Each row comes from the steps of one walk. Every step used is in the known rows, and no mark comes twice. Write the walk behind each row, first mark first.
In the rows, zero is written as 128.
Known rows:
F/Q/R/A/G: [104 105 113 108 144 154 111 136 141 106 145 120 111  94 112 141  71 165
 119 134]
A/F/Q/G: [149 166 117 142 165  12 158 104 151 121 160 129 170  97 134 137  83 181
 118 144]
M/A/F/Q: [156 125 138 142 135  78 163  65 120 125 135 154 150  94 115 160 152 196
 118 179]
A/F/G/Q: [139 120 116 136 137  51 139 107 174 111 118 143 160 144 158 101  78 163
 110 125]
A/R/Q/F: [161 121 144 126 134  75 139  81 165 101 112  96 167 145 177 116 118 163
 137 126]
A/Q: [153 102 130 136 164 112 131 108 164 124 113 109 145 151 130 117 115 117
 166 148]
F/G: [ 97 113 103 168 104 144  78 177 127 119 119 204 125 154 118  90  91  93
 103 112]
R/A/F/Q/G: [139 149 126 124 139  21 157  92 124 113 163 133 184  95 112 132  79 169
 119 139]
F/Q: [130 133 106 135 163 134 138 136 126 126 162 126 124 112 159 130 118 164
 111 138]
R/Q/F: [148 144 151 117 121  89 140  58 182 105 152  96 160 166 192 112  95 182
 156 123]
M/A/Q/F: [170 102 153 136 123 103 134  70 139 119 132 158 149 130  92 139 150 170
 165 174]
F/G/Q/R: [ 93  91  84 122 112 188  61 156 165  94  95 155  94 168 139  92  49 106
 112  93]
R/Q: [128 136 125 130 131 134 129  67 162 109 113  87 139 171 203 116 103 130
 139 124]
G/Q: [145 109  94  86 145 157 126 105 165 108 109  84 110 168 196  98 101 141
 130 103]
G/Q/A/F: [158 125 124  76 146 141 150  55 163 110 123 124 129 145 159  92  87 191
 159 123]
A/F: [152 140 149 127 146  25 175  83 158 127 134 111 171 106 131 142 117 181
 127 147]
G/Q/F: [165 118 119  71 135 112 136  96 185 103 149  93 131 164 186  93  92 193
 147 103]
A/R: [147 110 128 134 138 102 131 131 128 117  96 119 145 118 131 127 141 125
 117 129]
F/G/Q: [109  99  80 139 116 165  76 163 153 105 105 174 112 182 166  69  73 102
 103  95]
G/Q/A: [146 119 113  75 137 192 126  78 148 110 121 132 109 156 157  85  92 165
 159 113]
M/A/F/Q/R: [145 119 141 130 132  93 153  60 129 117 128 140 137  85  96 177 136 199
 124 177]

Write each row's walk:
[136  76  96 109 118 153 100 160 170 114  87 154 113 180 182  49  96 115
 120 109] -> A/G/Q
[145 106 144 123 124  64 129 105 148 108 154 152 181 139  98 100  83 150
 156 137] -> R/A/Q/F/G
[128  98 110  55 140 141 125  72 184  87 104  54 112 134 148 133  55 167
 140 107] -> G/Q/R/A/F
[156 111 153 109 131  57 146  88 147 112 158 125 182 130 101 113  95 161
 164 142] -> R/A/Q/F
[147 116 126 136 140 106 132  89 152 104  85  90 153 148 184 119 124 126
 126 126] -> A/R/Q
[136  87 128 147  90 149 107 125 111 126  95 206 120 134 101 109 156 125
 121 159] -> M/A/G
[123  97 100  62 141 190 105  97 183  92  96  57  85 148 158 130  67 147
 141 101] -> G/Q/R
[122  95 127 120  99 104 117 142 120 118 121 172 153 134 111  85 101 117
 120 127] -> R/A/G
[142 134 137 116 143  33 174  82 128 116 161 120 183  94 124 135  97 188
 118 147] -> R/A/F/Q
[151 103 136 152 101 114 116  76 126 104 101 170 148 138 128 128 146 153
 125 153] -> M/A/R/Q/F/G
[131  90 136 112 160 144 110  99 182 108 100  83 119 131  91 149  82 123
 177 145] -> A/Q/R
[132 118 124 119 121  48 144  94 141 106 134 143 177 128 127 105  75 157
 114 126] -> R/A/F/G/Q
[140 134 125 128 160 156 139 110 108 123 158 169 130  96 121 118 116 187
 136 148] -> F/Q/A/R
[135 129 147 136  97  74 108 148 155 115 178 193 156 140 107  94  90 178
 134 117] -> Q/F/G
[129 124 122 130 144 170 125 132 117 128 160 201 121 112 123  89 103 178
 137 147] -> F/Q/A/G
[147 134 106 149 156  87  96 128 156 116 117 136 148 154 102 108  77  79
 169 133] -> A/Q/G
[135 102 128 133 110 108 123  72 141 106 101 164 132 119 100 147 114 168
 120 157] -> M/A/F/G/Q/R
